Every row comes from one small tree of marks. Brackets hold a mark, then the marks that hang from it, in alphabetical order. Every link used is in the known rows. Which tree was each row made from?
In the rows, 128 means zero.
Known rows
{bomuk folan katib kemar {kolal lidi} peviged}: [141 148 144 106 132 136  92 142 118 143 124 107 116 137  80 129 158 197
 139 171 181 108 141  87 116 136 105 120 109 149 108 131 129 155 147 126
  97 156 147 133 179 173 137 117 169 128 165 147 114 115 156 131 125 135
 111 175 138 126 152 110 104 124 151 127 101 135 133 128 127 114 147 162
 117 106 105 135 136 142 128 181  81 113]
{kemar {bomuk lidi}}: [137 156 136  89 151 110 104 140 114  95 153 125 124 139 148 120 140 138
 114 134 143 113 147  87 101 107 127 123 139 158 155 126  95 140 134 132
 119 135 111 108  98 134 123 135 100 130 163 102 138 142 102 143 160 118
 115  66 118 109 122 132 121 127 141 131 131 127 147 128 117 138 121 145
 122 150 106 128 144 142 141  72 153 132]
{katib bomuk}: [121 176 137  65 101 107  95 125 111 128 148 138 117 145 111 108 134  75
 137 125 138 134 125 111 103  94 126 115 132 156 160  99 104 158 161 121
 140 113 113 120  89 129 124 147  65 113 163 136 119 134  99 143 160 131
 106 109 106 127 137 126 142 129 175 170 125 135 130 121 118 141 124 148
  82 208 139 162 150 140 144  86 153 140]
{lidi {folan {bomuk kolal}}}: [ 91 157 115  56 123  97 141 106 119 141 144 132  74 125 140 117 147 104
 146 130 132  85 128 102 101 127 123 104 125 162 166 146  98 155 152 126
 141 118 114 130  96 110 118 140  86 109 179 174 130 138  84 129 168 115
 121  87 101 112 173 135 111 118 115 134 140 130 120 125 135 152 139 150
  84  96 142 154 185 163 144 123 105 151]
{kolal {lidi {folan {bomuk katib}}}}: [121 154 100  94 131 100 124  81  97 134 156 128 102 110  81  85 145 198
 158 143 138  84 130  62 116 156 112 129 128 160 129 105 112 165 161 144
 110 145 164 119 110 101 143 131  63 143 177 169 157 126 100 125 170 122
  95 153  84 148 136 106  98 118 113 107 125 133 130 134 140 151 146 139
  73 110 121 140 148 136 163 153  95 145]
{folan {bomuk katib kemar kolal lidi peviged}}: [147 142 138  84 202 145  91 125 135 167 114  86  89 130  92 116 163 209
 114 160 144  83 135 154 118 115 120 120 112 149  94 155 105 127 138  96
 110 197 103 157 172 181 129 115 177 128 186 128 125 146 140 115 138 158
 187 109 155 127 132 139 114 106 172 119 133 135 130 158 132  96 104 151
 115 183 103 133 154 156 140 190 122 142]
{bomuk katib kemar {kolal {lidi folan}} peviged}: [139 171 137 103 114 118 100 125 123 164 118 126 113 125  83  92 153 173
 144 143 173  94 132 131 122 173 101 113 114 148 118 147 125 147 144 124
  99 143 156 126 155 161 137 113 153 138 164 152 127 120 137 123 138 135
 147 163 152 121 140 103  94 124 118 118  96 132 111 146 146 145 135 162
 113  72  94 149 154 155 141 168  84 121]
{bomuk katib kemar kolal lidi peviged}: [150 156 154  98 168 138  71 161 132 160 108  98 116 127  85 128 156 176
 118 168 166  91 151 186 117 112 110 111 122 146 106 160 111 134 139  96
 115 171 103 147 172 174 131 116 174 137 171 102 122 134 153 123 136 158
 172 137 178 117 132 124 111 125 184 134 115 130 129 152 127  94 106 160
 124 158  93 144 139 153 129 145 114 122]
{katib {bomuk {kolal lidi} peviged}}: [141 170 149 105  93 127  83 123 138 137 140 154 109 137 109  79 141 168
 132 133 166 108 108  82 119 116 129 103 114 142 154 137 125 144 158  75
  92 123 133 133 114 183 122 127 153 114 163 150 131 133 112 125 127 131
 121  99 120 117 113 111 131 134 176 138 142 143 133 141 125 154 163 170
 101 215 129 128 169 130 121 103 113 120]
{katib {bomuk folan lidi peviged}}: [128 149 155 126 105 129 126 149 117 113 138 145 126 175  97 182 142 179
 135 115 153 130 137  65  80 100 114  89 120 135 115  69 106 147 154  81
 100 116 139 128 140 166 116 138 141 126 139 150 144 132 148 135 145 152
  97  73 131 174 132 138 128 132 186 162 142 130 136 137 105 130 125 165
 124 127 139 138 125 107 137 101 110 131]
{katib {bomuk {folan lidi} peviged}}: [109 149 147  91 109 124 107 103 106 133 144 145 129 145  83 159 148 178
 142 106 136 147 133   4  96 126 106 111 119 140 128  56 113 151 167  79
  97 114 146 142 115 114 121 140 122 111 143 138 150 136 125 142 142 148
  81  77 162 167 115 124 140 133 186 159 135 148 157 117 108 141 138 160
 103 117 152 163 148 126 140 118 109 134]
{peviged {bomuk kolal lidi}}: [125 149 146  90 137 112 116 152 110  91 142 144 114 134 137 128 140 168
 143 145 135  81 144 135 117  89 124 123 126 147 162 162 104 127 141 121
 117 140 144 143 100 163 126 133 134 138 161 114 143 140 112 126 149 115
 146  80 101 116 152 131 120 134 181  99 162 140 119 144 124 114 104 167
 126 140 116 128 136 158 123  57 111 137]
{kemar {bomuk folan}}: [125 148 132  79 128 102 135 146 105  85 152 138 118 145 143 190 141 115
 146 129 152 148 148  27  95 115 115 125 137 159 162 107 100 166 144 165
 135 128 116 104 103 110 118 142  77 112 146 134 133 129 104 147 154 105
  68 115 127 118 123 120 130 122 146 153 109 122 149  91 115 153 142 138
  93 155 126 145 158 142 142 133 131 132]
{folan {bomuk katib kemar} lidi}: [119 145 117  58 200 123  99  52 106 171 146  98  92 103  68  98 156 159
 125 144 117 108 151  88 131 141 114 153 129 155 106 104 104 140 160 137
 146 199 100 154 132  72 137 127  91 117 191 112 135 140 111 142 160 152
 145 157 166 143 127 121 123 103 164 119 123 150 148 124 126 112  87 133
  87 124 114 178 155 164 169 177 132 158]
{kemar {bomuk {kolal lidi} peviged}}: [161 160 141  69 109 124  93 139 136 103 147 143 111 114 141  98 141 184
 129 144 171 110 117  46 132 141 130 121 126 154 160 161 121 143 134 109
 100 134 120 125 105 171 114 123 169 115 156 126 137 145 101 130 122  97
 130 109 113  92  83 107 122 119 152 116 126 135 145 131 132 164 176 160
 118 162 106 112 186 135 120 113 115 112]
{peviged {bomuk kemar kolal lidi}}: [133 154 149 102 148 114 121 152 104 119 124 124 109 145 124  82 145 131
 130 152 148  82 141 159 114 112 123 131 124 144 153 142 107 112 137 134
 115 155 114 137 129 174 133 122 154 139 176 101 115 145 128 125 140 122
 174  94 151 112 163 130 124 129 170  89 141 150 110 154 122 111  91 156
 130 139 104 149 127 175 131  76 125 143]
{kolal {lidi {folan {bomuk katib kemar peviged}}}}: [147 155 116  90 131 130 123  76  99 158 130 116 101 142  74  74 153 223
 147 149 155 104 118 120 113 181 110 131 111 146 104  99 121 139 150 125
 101 175 150 142 147 153 137 110 135 145 173 165 147 134 125 122 152 146
 149 179 130 167 124 110  92 106 135 108 115 131 129 156 149 153 147 147
  99  68  97 131 153 145 166 179  96 148]
{peviged {bomuk folan katib kemar kolal}}: [122 142 140  96 130 116 114 150  96 106 116 124 109 130  90 151 152 155
 155 174 149 106 148 111 114 120 103 146 111 153 123 137 109 142 152 162
 118 169 138 139 153 120 139 131 105 132 158 157 116 116 144 129 150 114
 138 167 148 126 183 131 129 133 190 128 104 135 119 119 124  95 115 159
  98 158 111 174 140 180 145 173 108 129]
{kolal {lidi folan}}: [111 155 116  89  84  86 128 110  93 125 161 145 111 134 110  85 138 138
 167 126 157 102 139  99 109 160 114 119 137 157 165 102 108 160 163 147
 125 104 144 114  83 132 132 131  73 150 166 149 145 122  98 149 154 123
  60 146  84 129 146  99  97 139  80 113 123 138 120 130 135 166 142 152
 103  63 118 137 130 142 143  99  97 134]
{katib {bomuk {lidi kolal} peviged}}: [127 146 150 125 129 123  79 148 130 125 124 111 121 150 113 137 144 122
 119 128 158  99 113 143  89 126 125  95 118 147 131 106  96 138 135  65
  97 125 114 132 130 171 115 141 166 122 130 128 142 164 123 119 145 146
 173  80 146 136 140 128 144 132 173 127 147 129 129 150 115 125 117 165
 132 179 140 120 160 130 130  98 146 137]

Write each row's tree
[118 171 139  99 102 118 109 147 113 150 124 132  96 163 118 155 149  51
 130 143 153 131 128 115  94 105 116 103 111 146 151 115 104 148 164 135
 135 141  72 121 151 138 136 145 118  92 170 161  86 122 130 136 147 131
 118 108 139 118 153 138 151 127 126 178 111 141 115 113 112 135 130 147
  87 163 130 164 141 155 136 144 118 137] => {katib {bomuk folan kemar kolal}}
[128 139 143 102  98 117 124 145 123 126 144 129 113 148 125 152 149 191
 154 145 175 100 138  52 106 114 117 107 115 147 150 139 128 162 154 117
 100 130 140 130 126 186 122 123 153 120 157 147 137 129 131 136 118 120
  69 134 111 121 144 104 126 134 145 123 145 142 136 125 121 144 171 172
 111  89 121 119 146 125 113 137  84 115] => {bomuk folan {kolal lidi} peviged}
[129 141 134 134 161 117 110 152  99 143 133  92 120 155  84 155 153 161
 140 155 159 109 169 131 100 112 102 121 129 151 112 109 101 152 164 157
 121 174 117 120 171 140 147 133 108 144 170 125 103 115 160 141 156 154
  93 159 149 148 157 136 114 122 126 145 109 135 125 133 117 101  88 142
 116  98 104 154  89 146 146 163 120 130] => {bomuk folan katib kemar lidi}
[ 97 140 138 134 134 105  94  97  96 131 130 119  97 148 106 129 152  80
 115 129 154 126 129  98 101 168 110 131 114 149 126  69  99 152 156 124
 120 153  90 131 146  89 135 145 127 102 141 143 107 148 124 148 142 144
 128  93 177 141 140 126 153 130 123 139 128 159 126 107  98 139  99 131
 105  77 152 166 134 153 145 165 139 150] => {katib {bomuk {folan {lidi kolal}} kemar}}
[150 136 145  87 174 131 124 114 119 162 130  93  97 155 109  91 149 183
 128 153 149 101 123 129  97 112 127 119 124 141 105 109 101 119 126  94
 118 186  85 152 137 174 114 120 169 118 188 102 129 157 126 127 145 161
 167 101 169 151 121 126 128 111 161 110 148 133 142 166 130 115 111 144
 122 101 107 123 138 146 147 140 133 159] => {folan {bomuk kemar lidi peviged}}
[141 162 147  49 133 130  72 154 138 101 128 122 118  80 108 159 149 168
 113 149 159 123 140  83 118 110 113 122 127 160 132 162 112 155 125 108
 110 138 141 135 125 133 118 139 127 124 150 152 151 135 114 121 143 113
 149 128 126  82 100 126 120 113 204 154  92 115 154 114 133 130 137 167
 105 218 100 144 210 158 135 126 120 111] => {kemar {bomuk katib kolal peviged}}
[ 77 115 135 103 133  91 116 108  96 117 154 117 109 120 119 177 148 103
 139 127 147 100 151  78 102 159 108 125 127 163 149  86 101 169 157 133
 137 134 108 128  97  78 126 139 100 114 135 130 138 141 104 154 159 129
  86 112 155 139 170 109 149 144 116 114 146 150 147  95 105 132 106 144
 111  75 161 145 150 148 132 135 105 140] => {bomuk {folan {lidi kolal}}}
[117 178 122 155 118 107  98 117 106 147 114 123 102 157 126  88 148  31
 120 123 161  96 121 193  89 181 116 112 115 145 142  95  92 140 148 117
 119 127 100 117 143 138 133 142 133 131 146 150  99 145 126 129 163 146
 171  76 164 141 160 133 120 133  72 128 115 144  96 143 119 140  96 140
 119  85 126 132 129 142 153 113 142 149] => {katib {bomuk kemar {lidi folan kolal}}}
[135 171 144 104 138 126 100 151 127 115 120 140 123 104 116 172 153 212
 121 129 168 107 146  97 108 150 104 116 126 145 125 168 103 140 120  93
  80 107 167 124 145 143 126 134 153 148 143 152 156 134 129 117 161 125
 160  84 133 118 126 139  84 120 132 144  99 110 136 141 139 132 134 174
 133 136 104 125 188 149 137 135 100 122] => {kemar {bomuk katib kolal {lidi folan} peviged}}
[131 181 138  98  75 113 100 116 123 132 131 172 117 124 100  75 143 157
 148 118 167 105 103  98 106 149 120 103 110 139 154 123 121 149 150  82
  84  86 163 129 115 171 127 132 144 126 156 178 135 130 113 125 141 125
 140  87 103 128 126 114 111 130 137 144 132 135 121 142 133 169 177 179
  99 127 135 125 169 128 130 106  86 124] => {katib {bomuk {kolal {lidi folan}} peviged}}
[ 85 133 138  77 138 104 126 132 110 130 152 140 101 116 117 158 151 155
 142 130 135 108 163  38 112 110 112 112 128 156 156 125 104 162 166 126
 136 122 121 141 102  88 129 142 105 111 165 138 128 128 108 156 150 129
  62  98 122 101 149 129 135 138 144 130 136 149 148 105 109 118 121 159
 102  91 148 155 153 151 121 113  98 132] => {bomuk {folan lidi} kolal}
[147 144 137  47 166 130  91 105 117 160 118  80 104 125  69 104 154 181
 125 149 145 121 130 126 110 128 111 129 124 155  92 108 109 142 139 117
 125 190 104 148 146 140 120 119 121 119 179 130 139 140 127 126 152 150
 164 163 165 150 118 121 132 107 186 135 120 124 140 140 142 113 123 137
  86 164 101 160 169 157 163 185 128 149] => {folan {bomuk katib kemar peviged}}
[116 164 125  86  94  91 128 120 109 127 152 154 108 121 130  73 143 122
 163 136 158  88 137  95 115 152 117 110 128 154 183 150 114 160 157 138
 119  93 139 113  96 155 133 135 110 139 168 151 129 125  95 145 148 107
  82 137 109 101 145 102  95 136  78 112 125 143 119 131 134 161 155 156
  98  61 128 124 147 144 132 114  73 125] => {bomuk {kolal {lidi folan}}}
[141 154 131  93 118 116 113 130  99 114 135 136 107 143 116  58 143 150
 146 165 164  86 130 114 141 133 129 141 122 153 159 146 121 121 146 152
 113 154 127 131 111 174 137 124 135 133 177 114 100 140 111 131 126 108
 159 132 126  91 153 110 128 130 165  83 136 153 112 144 134 150 128 150
 117 106 100 134 136 181 129  94 126 133] => {peviged {bomuk kemar {kolal lidi}}}
[123 137 138 127 142 119 141 145  80  96 137 126 118 180 113 145 143 165
 153 148 151 113 149  84 100 114 112 141 123 140 119  81 104 129 147 158
 110 163 124 129 137 165 131 125 134 140 159 120 117 130 148 138 146 127
 114 110 141 154 179 128 124 130 153 106 133 145 119 148 118 109  98 147
 134  84 115 141  84 156 147 109 131 156] => {peviged {bomuk folan kemar lidi}}
[130 147 159 113 152 127 117 169 118 151 116 108 107 166 117 165 157 161
 131 140 177 108 149 127  91 107 114 109 114 143 118 135 106 133 138 108
 109 164 101 136 166 190 119 129 193 112 163 122 102 134 157 131 134 145
 112  98 171 135 154 123 122 134 140 134 130 135 127 140 118 106 123 159
 141  63 109 128 122 143 120 153  96 126] => {bomuk folan kemar kolal lidi peviged}
[117 129 141 132 151 119 125 158 108  83 138 132 128 128 100 194 148 225
 142 153 148  80 158  94 107  91 105 134 120 143 122 146 106 145 157 132
  96 131 167 127 142 136 138 129 123 156 151 147 135 123 143 124 152 119
 141 104 108 134 171 143 116 137 204 122 144 135 125 126 115  83 103 168
 115 146 124 146 123 161 133 128  93 129] => {peviged {bomuk folan katib kolal lidi}}
[118 126 138 160 148 114 106 148  89 102 122  93 118 157  95 161 150 173
 131 164 162  81 154 176 104 158 102 158 117 152  96 109 107 133 143 157
 103 183 132 130 168 132 143 135 140 151 137 135 125 142 160 122 154 129
 156 140 172 161 188 132 124 140 173  97 123 137 110 134 116  90  90 143
 131 127 113 153 105 173 151 184 136 142] => {peviged {bomuk folan katib kemar {lidi kolal}}}
[132 136 134 130 155 119 127 137  80  94 129 110 133 149  77 163 148 201
 156 163 152 108 161 119 107 121 101 140 119 148  99  89 111 133 147 149
 100 162 149 127 155 139 147 131 117 152 162 118 127 119 162 127 151 138
 136 145 145 164 166 138 110 137 181 117 118 136 122 141 116  96  90 142
 129 119 100 164  84 153 155 137 116 143] => {peviged {bomuk folan katib kemar lidi}}
[124 143 138  93 123 114 137 146  78  95 132 108 110 169 105 129 141 128
 163 145 146 129 146  89  99 114 111 134 123 153 131  85 107 141 160 165
 122 158 121 125 122 132 130 133  98 119 156 132 118 120 128 143 152 115
 107 148 142 144 171 127 138 136 166 118 119 139 121 126 119 115 113 143
 110  92 115 169 117 164 150 138 136 153] => {peviged {bomuk folan kemar}}
[139 166 160 130 135 137 117 167 122 149 110 131 111 171 114 163 155 136
 125 125 163 123 127 115  87 112 119 100 105 130 113 111 106 132 146  83
 100 153 110 137 173 188 125 131 196 107 156 140 109 135 159 123 132 147
 145  62 160 159 145 143 139 131 154 157 130 142 120 146 105 113 131 158
 122 118 124 140 132 138 127 158 108 129] => {katib {bomuk folan kemar kolal lidi peviged}}
[132 144 145  87 125 121 105 149 105 148 119  92 117 141  59 170 152 156
 152 149 169 135 153 106 106 127  97 121 119 155  91 103 112 159 150 135
 119 162 112 135 166 142 130 125 125 126 155 142 126 114 154 142 149 145
 106 184 165 152 153 120 123 128 173 151  85 120 136 121 128 101 128 151
 106 131 106 169 133 147 150 186 114 127] => {bomuk folan katib kemar peviged}
[128 149 161 118 116 134 109 165 129 135 126 145 113 156 110 200 149 163
 129 126 160 110 130  90  84  85 118  89 107 134 124 111 104 145 148  81
  92 113 140 130 146 182 111 128 163 108 158 160 136 130 147 121 138 147
 114  46 131 150 148 138 132 131 173 158 151 137 128 135 106 110 131 174
 115 149 148 126 140 117 121 130 101 125] => {katib {bomuk folan kolal lidi peviged}}
[134 173 117 123 120 113 115 117  98 115 126 146 111 113  92  80 147 169
 150 159 166  90 138 141 139 183 112 148 113 150 142 149 127 134 156 154
 104 143 173 131 139 131 151 125 111 156 164 148 122 122 129 123 153 106
 162 161 111 125 174 116  92 130 132  87 100 146 100 144 146 138 130 155
 109 100  98 158 133 186 155 133  95 132] => {peviged {bomuk katib kemar {kolal {lidi folan}}}}
[117 144 133  49 189 118 110  78 117 164 140 105  79 117 116  89 155 115
 118 140 124  96 141  98 131 134 127 143 116 157 139 140 104 137 155 121
 144 185  59 164 115  99 123 122 124  88 199 114 116 147  95 142 146 137
 145  73 168 102 142 120 142 103 147 108 149 153 142 133 120 128 102 135
  90  97 125 167 178 179 141 125 120 161] => {folan {bomuk kemar kolal} lidi}
[158 147 133  77 159 140  95  97 134 167 123 110  89 120  81  86 156 222
 129 172 164  87 124  92 136 138 126 133 109 150 110 161 128 133 147 119
 115 191 116 149 158 163 135 114 167 115 188 144 119 140 127 118 125 134
 154 152 146 118 123 107 121 106 187 107 131 137 129 151 138 125 143 153
  95 158  97 135 167 150 144 172 120 133] => {folan {bomuk katib kemar {kolal lidi} peviged}}
[109 158 129 120 133 108 122 139 104  97 126 143 132 106 101 149 146 197
 151 145 137  66 147 119 112 138 103 132 124 148 148 146 104 137 149 119
  97 112 179 137 120 131 139 134 101 164 155 164 154 124 129 112 168 121
 149 111 100 134 175 137  77 134 166 107 122 130 114 144 136 108 105 171
 118 131 124 150 132 169 142  89  83 139] => {peviged {bomuk katib kolal {lidi folan}}}
